Each row comes from the steps of one walk. Every step used is in the known rows, and no mark comes twice. Write the walk behind each row, first mark first.
Known rows:
vala-tidid-bisi-mago-gado-suzit: [ 14 -27   0  31  -9  11  18   4  24  -4  20 -19  27  23 -28  -9 -25   4
  12 -10 -16   7  -7 -15 -14  -9 -14   5 -11 -12 -10  -5 -11  63   3  25
   1   4 -14  10 -58 -30  53   0 -11  20 -14   8  12   5  -3   0]
gado-suzit-vala-mago-bisi-tidid: [ -7   3   0  17  -1   4  -3 -25  18   4   5 -50  25  -4 -29  32  -1 -11
   9  -8 -15  11 -22   9 -13  40 -15  10 -20   6  -6 -14 -32  -9  24 -27
  -5  18  15  53 -21   0 -21 -15  -5  31 -12  -3  -9  26   0  23]
gado-tidid: [ -6 -14  15   7  -4 -10 -31  11 -21  16  14  -4  11  -5   7 -26   7  -8
  29 -16 -27   4  -2 -13 -29 -18 -12  -8  -8   9  -8  -3 -14 -20  19 -10
  41  11  -4  14  17  -3  27  -5  16  11  -9 -13  22 -14  12   5]
vala-tidid: [ -7 -11  10   2   7   3  -1  23  -5  24  29   6  19 -10  -4 -12 -14  10
  30 -27 -23  -4  17 -21 -37 -19  -9  -8 -15   4  11  -1 -14 -10   3   2
  15  17 -13   9   5  -7  17   4   2  16 -16 -17  42  -7  11 -13]
nudal-tidid-gado-suzit-vala-mago: [-23  17 -19  -3  23  -9  27  -1   6  21  21 -37   6 -25  -3   8   9  -3
  -2   0 -16 -27  -4  -2 -18  18   2 -13 -12   8  -3  -4 -14   8  15  21
   1  -1  17  22  -3 -16 -18  -3  -5   5  14   6 -29 -13  -6   4]
suzit-gado-tidid-vala-mago: [  3 -35  -2  18   8 -34   0 -15  11   4   4 -23  14  21  16 -25 -29 -12
  25  -6  23 -33 -32 -20  -8  10 -34 -11  -9  17 -15  10  14  -6  48 -30
  47   3  -2   4   3  37  42 -20   7  28 -17  -7  -8 -19  31  -1]
bisi-tidid-gado-suzit-vala-mago: [-30  18 -20   7  13  -6  16  -7  11  -1  18 -38  21  -8 -20  11  18  -6
   4   9 -38 -19  -7   7 -24  34   4  -4 -25 -10   7  10  -1  -8  11   7
  -3   0  25  36 -12  -5 -25 -15  -6  15  -1  10 -13   0 -18  13]
sapok-bisi-tidid: [ 18  -4  -3  12 -16 -16 -30   0   0  22   7 -35  10  -6 -11 -11   0 -27
  -7 -12 -44  10 -26  -7   8 -16 -21  -9 -14  12   3   5 -37 -29   2 -14
  17  -9  -4  32  -8  -7  -1  -1  15  34 -27 -11  35  30 -13   2]
vala-mago-bisi: [ 12 -18  29  14 -16 -11   0 -13   2  33  -6 -29  27 -28 -15   8 -35 -25
  22 -12  23 -21  -6  -8   3  31 -14  -7 -17  15   5 -15 -34 -25  23 -42
  14   3   6  22  11   4  -7   3   7  16 -20 -33  32  24  24  12]
suzit-vala-tidid-gado-mago-bisi: [-19  15  12   4  -2   7   4  21  18  13   5  -2  27  10 -39  16 -18  11
  16 -15 -11  -3  38 -11   0  15 -13   8  -9  -5  23 -10 -11   2  17   7
  -5  15  19  25  -3 -19  10  11  31  29 -30  -6  14  -1 -20 -12]
mago-gado-suzit-vala: [-34  23 -13   1  -1   2  10  -8   1  10  -3 -29  19 -17 -21 -13  15  12
   1  -7 -22   3  -3 -12 -42  29  26   3 -20   7  -8  -7 -36  22  15  40
  29   2  15  35  -7 -12  20   3   8  35   6  -9   8 -28  -2 -12]
vala-mago-gado-suzit-bisi: [  8 -16  -7  30  -4  -9  21 -22   2  17   5 -39  23 -12  -6  -7 -12 -21
  10  -1   3 -29 -10 -19   3  60  18  -5 -18   9 -19   1 -27  15  21 -14
  36 -12   8  38 -14   6  11  -1  -7  43 -10  -7  12  11  23   2]
nudal-tidid-gado-suzit: [  5   7 -19   5  13 -13  -7  14  -8  29  28 -16   7 -42   0 -18  14  -9
  -8   0 -30 -24  12 -19 -23   5  -6 -23 -15  17   3  -7 -21   7   5  28
  23  -5  -5  14   4 -34   3  -2  -6  15  13   4   1 -10  -6  -2]
tidid-vala-mago-bisi: [  5 -15  20   6  -8 -18  -3 -26   9  16 -26 -22  24 -29  -3  13 -40 -17
  34 -30  35 -31 -23 -13   2  48 -26   1 -14  28  -4 -11 -13  -6  24 -45
  13   0   4  14  21  18  10   4   8  18 -15 -34  14  19  23   3]
vala-tidid-gado-mago: [-14  -9   5   8   0   1  -2  37   5  18  35  15  25   1 -20 -15 -19  14
  25  -5 -10 -21  37 -23  -9   0 -11 -10 -25 -14  27   3   3  -2   2  17
   5   6   9   5  12 -16  12  10   7  12 -16  -2  29 -10 -17 -20]
sapok-bisi: [  0  -3   3   2 -14 -18 -12   1  -5  25  -9 -19   6 -30   0 -21 -10 -18
  12 -10 -26  -9 -20 -17  -5 -14 -12 -10 -16  21   2   3 -41 -19  10  -7
  31 -12  -6  28  -1  -2   1  10  23  28 -23 -27  44  11  -7 -17]
sapok-bisi-tidid-gado: [ 13   8  -1   9 -10 -25 -26   7   8  32   1 -32   9 -10 -16  -5   0 -33
 -16  -3 -43 -16 -14  -2  15 -15 -11 -21 -11   4  17   9 -18 -26   3   8
  13 -22   8  24  -6 -17  -6  -2  18  38 -30  -1  37  23 -23  -4]
sapok-bisi-mago: [  4 -14   2  12 -19 -20 -16   1  -3   9  -8 -21   4 -14  -1  -4 -28 -12
   4  11 -28  -1 -45 -11  22 -26 -20   4  -5  13 -12   4 -44  -8   3  -2
  21  -9 -14  25 -14  -2   3  16   9   5 -20 -24  30  15   2 -10]
suzit-vala-tidid: [-34  16   3  -6  24   6   3  17  -6  14  24   1  14  -3  -8   2   2  28
  25 -32 -32   5  12 -14 -50 -18   0   7 -12   6   6   5 -15 -11   3   9
   6  15   1  21   6   3  11   3  12  12 -13 -15  22 -15   5 -19]
nudal-tidid-bisi-mago-gado: [ 36 -33  12  13 -10 -10  -3   1   5  16  11 -44  20   5 -15   0 -34 -37
 -23 -13  18   2 -33  -1  25 -20 -27 -14  16  11 -15 -13 -20  39 -11   5
 -10 -15  -8   1 -31 -34  53   5  -3  10  -9 -10  12  20  13   5]
nudal-tidid-gado: [  6   4  -1  -6   6 -19 -13  20 -13  40  21 -13  12 -34  -6 -11  -3 -20
 -11 -19 -10 -26  16 -12  -7  -4 -11 -27  -6  18  11  -3 -12 -14  -1  15
  12 -13   6   0  18 -25  10   4   4  10  -1  -9  23  -8  -1  -3]
nudal-tidid: [ 10 -11   5  -5   8  -6 -16   6 -21  33  25 -19   9 -31   5  -8  -6 -11
   2 -22  -5  -6 -17 -14 -19 -16 -18 -14  -8  27  -5  -8 -29 -16   0   6
  14   2  -8   9  19 -16  13   5   0   5   2 -17  23   2  15  -2]
gado-suzit-bisi-tidid-vala: [ 19   2 -21   7  17   4 -37 -17 -23  -2   3 -19  15  -1  26  -4  19   3
   5 -20 -30  -2 -43 -29 -22  41 -12  27 -19  23 -23   9 -12  21  -5 -20
  38   4   1  39  -2   8  17  -8  -2  45 -11  11  -4   9   3   5]
bisi-mago-vala-tidid-gado-suzit: [-20  20 -15   3  14  15  15  30  23  -6  19  19   5  -8  20  14 -16  25
  16  19 -38   2  24 -20 -28   6 -10   6 -16  -7  16   3  25  22  15  30
 -20   5 -14  10 -23  -9   3  14 -10   8  -7   4  -6 -25 -15 -23]
tidid-gado: [-11  12   5  -8   6 -18 -11  18 -12  39   5   4  20 -37  -7  -8  -2 -16
   8  -6 -15 -34  17 -12 -19   6   6 -14 -14   4  13   4 -11 -17   0  15
  31 -13   9   0  29 -13   7   5  10   8 -11 -23  38  -6  -4  -8]
vala-mago-bisi-tidid-gado-suzit: [ 20  -5   3  21 -12 -12 -10 -11  15  23   8 -41  30 -20 -25   9  -9 -32
   3   7 -13 -15   0   3   5  49 -13 -18 -23  -3  10  -9 -16 -16  25 -19
   0  -1  14  26 -19 -14 -26 -12  -7  31 -18   4   9  28  -6  27]
tidid-vala-mago-gado-suzit: [ -8 -15 -10  18  -8 -24  24 -27  19   0  -3 -32  24 -13   3 -21 -23  -4
  25 -13  23 -44 -16 -17 -19  63  -4  -7 -28  13  -8  -8 -10  36  22   4
  29 -10  12  10   2  12  20   0 -10  25  12 -11  -4 -21   3 -10]
suzit-vala-mago: [-47   1   4  -7   8  -5  20  -3  -3  14   4 -29  18 -24 -11  17  -9  -1
  24  -8  -4 -18 -15  -1 -29  18   0   1 -16   6  -2   0 -18 -19  12 -11
   8   5  13  23  21  16 -13   6  10  -7  -5 -26   6  -2   9  -1]
mago-bisi-tidid: [ 28  -4  24  11 -15   1 -42  -4  -3  22   3 -21  30 -14 -29   7 -13 -27
  -5 -22 -12  16 -19  -3  -3  14 -24  -4 -11  15   3 -16 -32 -26   6 -25
  14   5   1  30  -1 -16   2  -4  10  39 -26 -13  42  34   8  15]
bisi-tidid-vala-mago-gado-suzit: [ 13 -16 -14  23 -14 -15   6 -27  25 -13  14 -47  32   8  -2 -12 -15 -12
  10 -22  16 -23 -23  -8 -12  58 -12 -10 -30   7  -7  -6   2  24  11  -1
  10  -9  17  20 -11   9  11 -12 -15  39   5   2 -10   2  -5   8]
gado-mago-vala-tidid: [-28   2  14   1  10  31   6  44  13  -1  18  12  19   2  14   1 -26  32
  38   5  -3  16  26 -32 -29  15 -26  14 -24  -7  27   4  17 -13  16   3
 -12  20   0  28  12   8  19  18  15   6  -9 -14  20 -11 -20 -30]

Which walk is each row?
[ -1 -21  10  15   7   4  -3  24  16   0 -13 -13   7  35  13  -5 -27 -13
   3  29   0  28 -32 -13   2 -22 -45  12  17  -2 -13  10  19  17  42 -17
   7   3 -15   9 -39  14  63  -9  11  16 -31  -1  -6   0   5  -1]	suzit-gado-tidid-bisi-mago-vala
[  3 -11  29  11 -21   2 -21  11 -10  17  -3 -15  34 -17 -28  -2 -29 -13
  21  -3  18   6   0 -20   5  31 -19  12 -20   9   7 -18 -44 -11  20 -22
  22  12   5  30  18 -11  15  13  19  15 -18 -21  28  20  -3   0]	gado-mago-bisi
[-19  14   9  -9  14  23   6  31   9  18  11  18   8 -12  18   4 -15  21
  32 -13 -20  10  28 -32 -49   1 -20   5 -17   5  21   1  14 -17  17  -4
 -12  13 -11  10   9  12  17  13  12  17 -14 -19  32  -7   0 -28]	mago-vala-tidid
[-22   7 -17  20   0   8  13  -4  18 -15  25 -15  17  21 -16   7  -7  32
   5  -7 -35  18  10  -6 -27  -5   9   9  -7  -6 -17  -9 -15  43   2  38
  -3   8   0  26 -38 -18  29  11  -9  32   2   4  -8 -25   6 -18]	bisi-mago-gado-suzit-vala-tidid
[-24  11  10  -7   4  14  -4  18  -2  -4  -4   0   8 -19  24  19 -22   9
  12  19  -9  12 -11 -15 -14   7 -18  16  -8  10   2  -5   6  -9   6   0
  -8   0 -10  15  13  11  12  20   1  -8  -2 -30  10  -6  10 -16]	bisi-mago-vala
[-19   1   9  -1  10  26   5  29  18  -2  18  15   6   1  19  21 -35  22
  21   0 -21  20   1 -19 -22 -14 -26  15  -6   2  11   2  21   1   5   1
 -20  10 -21   9  -8  11  19  16  -4   2 -16 -18  14  -7  10 -24]	bisi-mago-vala-tidid
[ 22  -9   6   6   9   4 -42  -3 -27  25  14 -15  21  -3   2   9   7 -18
  -5 -18 -29   8 -30 -16  -9   9  -6  10  -7  16 -11   7 -25 -23 -13 -26
  28   1   5  36   6   4   6  -5   8  39 -26  -7  34  28  20  11]	suzit-bisi-tidid
[ -2 -20  19   4   3   1  -9  13 -12   5  -4 -13  19 -15  -9   4 -24 -20
  13   6  -6   5 -43  -7  -7 -15 -26   8  -2   4 -11   4 -25  13  -7  -8
   7   1 -11   6  -9 -15  26   7   5 -14 -20 -22  24  26   2   6]	tidid-bisi-mago
[ -7   4   4  -5  11  -6  -5  32   2  31  25  12  16 -18 -12  -8 -12  -3
  18 -23 -28 -28  42 -19 -27 -17  -4 -19 -16  -6  22   8   3 -15  -5  21
  10   4  -4  -2   8 -15  11   3   7  17 -15 -10  43  -9  -3 -18]	vala-tidid-gado
[ -4 -16   8  11 -17 -16  19  -6  10  21   8 -32  29 -10 -20 -13 -35 -25
  11  -6  29 -36   5  -5  -4  34   4 -23 -20  -2   9 -13 -16 -15  17   0
  13 -15  14   8   9   7   9   7   1  19  -8 -31  30   4  15  -2]	vala-mago-gado
[ 14 -22  -5  12 -12 -28  -9 -22  19  -1  -3 -47  12   4   4   2 -22 -25
  15 -23  -7 -25 -54   0  17  10 -36  -7 -17  20  -1   7  -9 -18  10 -36
   5 -13   9  24  -7  21  -1  -8   8  33 -23 -10   4  26  -9   0]	sapok-bisi-tidid-vala-mago
[-25  33 -20  -9  21  -6   6   8  -8  20  19 -22   4 -34  -4   0  28   7
 -10  -4 -40 -16   7 -13 -33   7   6  -3  -9  16  -4  -3 -22  15   9  34
  15  -2   9  21   0 -32  -1   3   3  15  16   8 -15 -25 -19  -6]	nudal-tidid-gado-suzit-vala
[  9 -26  22  14 -16  -6   4   5   2   4  -9 -27  28   2 -27  -8 -35 -31
  -7  -1  13   3 -30  -1   5  -6  -9  -5   0  -4 -13  -2 -18  34  -3   2
  10 -11  -4   3 -24 -24  40   9   5   5 -17 -24  30  18   6   5]	tidid-bisi-mago-gado
[ 19 -12   1  23 -39 -22  -3 -14  12  13  -8 -37  15   0 -18 -10 -37 -27
 -11   0 -14  -4 -24  -7  38 -11  -7 -10  -5   9 -13  -5 -41  11  -1  15
  19 -25  -4  22 -24 -11  22  19  14  31 -20 -24  24  13  -1 -15]	sapok-bisi-mago-gado
[ -5   8 -14  17  24  36   7  17   2  -2  11  16   9   1  31  25  -9  27
  20   8 -40  20  -3 -31 -17  13  -9  36  -3  10 -15   5   6  26   6  -3
   1  14 -26  39 -28  14  16  15  -8  22 -16   8  -5  -3  13 -18]	gado-suzit-bisi-mago-vala-tidid
[-36  24   7  -8   6   7   4  43   0   8  -8   3  19 -19   8   0 -13   1
  18  28   6 -12  22 -24 -11  35  -3  10 -21  -8  29   1  18 -14  24  11
   0  -4  16  17  36   2   8  22  22   1  -6 -21  14 -14 -35 -23]	tidid-gado-mago-vala
[ -9  -8  10   8   1   7  21   3  24  -1   4 -24  22  36 -38  19 -28   4
  -4 -25  -8  15 -10   4 -12 -23 -13   9   8 -10 -11  -4  -2  47 -10  15
 -19   2   1  11 -45 -17  50   8  10  19 -23 -10  10  11  -1  -7]	suzit-vala-tidid-bisi-mago-gado
[ 11  -9  -4  -9  14 -12 -18  -6 -12  18   5 -16   8 -26  29  -8 -10  -2
   5 -39   3 -18 -30 -19 -20   3 -24  -9  -5  44 -10  -9  -8   5  -2 -10
  21  -2  -7   0  25  -6  27   5   1  12   7 -14   2  -8  17  -9]	nudal-tidid-vala
[-28  18 -15  12   5   7  21  -1  17   4  20 -12  23  12 -21 -12   8  30
  16 -23 -31   9  24 -21 -48  10  13  -1 -19  -3   1  -3 -18  23  16  40
  15  11   8  31 -22 -16  25   1   5  43   2   4  10 -35  -6 -19]	mago-gado-suzit-vala-tidid
[-13  15   4  -9   6   4   5  42   1  13  15  -9   7 -20  11   1 -14  -2
  -4  16   9  -7  20 -22   2  18 -22  -6 -15   5  22 -11  21  -8  15  16
 -12  -4  11  14  25 -11  14  18  15   6   3  -8  -7  -8 -27 -18]	nudal-tidid-gado-mago-vala
[ -1  -1  21  12 -19 -13 -18  16  -4  21  -8  -7  33 -24 -33  -9 -25 -22
   8  13  12 -22  25 -14  18  33 -10   0 -20   2  19 -14 -22 -12  17  -6
  28   0  16  17  18 -22   4  14  22  22 -21 -22  30  15 -17  -2]	tidid-gado-mago-bisi
[ 24 -36  14  32  -9 -41 -12 -30  20  14 -14 -33  25  17   1 -14 -40 -22
  24 -12  38 -26 -19 -14  18  20 -48 -13  -4  24 -16  -5   2  -5  55 -50
  39   8   1  12 -16  29  43 -18  16  51 -29  -9  -9   3  34   4]	suzit-gado-tidid-vala-mago-bisi
[ 12 -31  15  28 -26 -13 -26  -3   3  -6  12 -18  19  27 -13 -19 -22 -14
   1  -5 -15   9  -4  -4  11 -12  -8  -9   5   0 -21 -15 -10   5   9  10
  24  -3  -2   3 -10 -12  46   4   8  15 -12  -8   9 -21  18  -3]	bisi-mago-gado-tidid
[-18  15 -24  25 -23 -15   9 -21  19  -7  -9 -46   6   5 -17  -8  -5  -1
 -15  21 -44  11 -27  -7  10   2  11   6  -3   9 -23  -6 -49  35  11  37
  25 -16   1  39 -42 -13  13  15   9  31  -4  -2  -8  -8 -12 -16]	sapok-bisi-mago-gado-suzit-vala
[  7 -36  17  29 -23 -24   3  -9  14  15  13 -34  21  16 -12 -20 -19 -31
  24 -16  16 -16   8  -4   3   9  -2 -29 -14  -4  -5  -8 -12 -15  27 -13
  25  -6  13   6   2   8  30  -5   9  21 -12 -14  12  -9  24   7]	vala-mago-gado-tidid
[  3 -16  12  13 -16 -18 -24 -14   2  -1  -7 -15  17  13   4 -37  -7  -5
  20 -42   4 -16  -1 -19 -15   9 -16 -11  -7  18 -16 -11   3  16  16   5
  42  -4   9  -6  10   2  57  -3  20  41  -5 -10  11 -32  10 -12]	mago-gado-tidid-vala
[  6 -28  18  11   3  11   0  18   6   2  13  -2  20  16 -10   6 -30   0
  22 -13 -12   8 -20 -11  -7 -38 -34   7   0  -7  -3   8  -7  23  -9  -6
  -9  12 -20   2 -32 -17  32   2  -2  -8 -26 -11  29  23   2   0]	vala-tidid-bisi-mago
[ 24   0 -18  20  17  -3 -20  -1 -19  21  26 -14   3 -20  17  10   0 -17
 -18  14 -39 -18 -18 -16  22   4  -5   9   5  23 -29   1 -20  24 -13  12
  21 -12 -14  24 -18 -24   7   5 -12  16  -3  12 -10   6  18  -1]	nudal-tidid-gado-suzit-bisi-mago
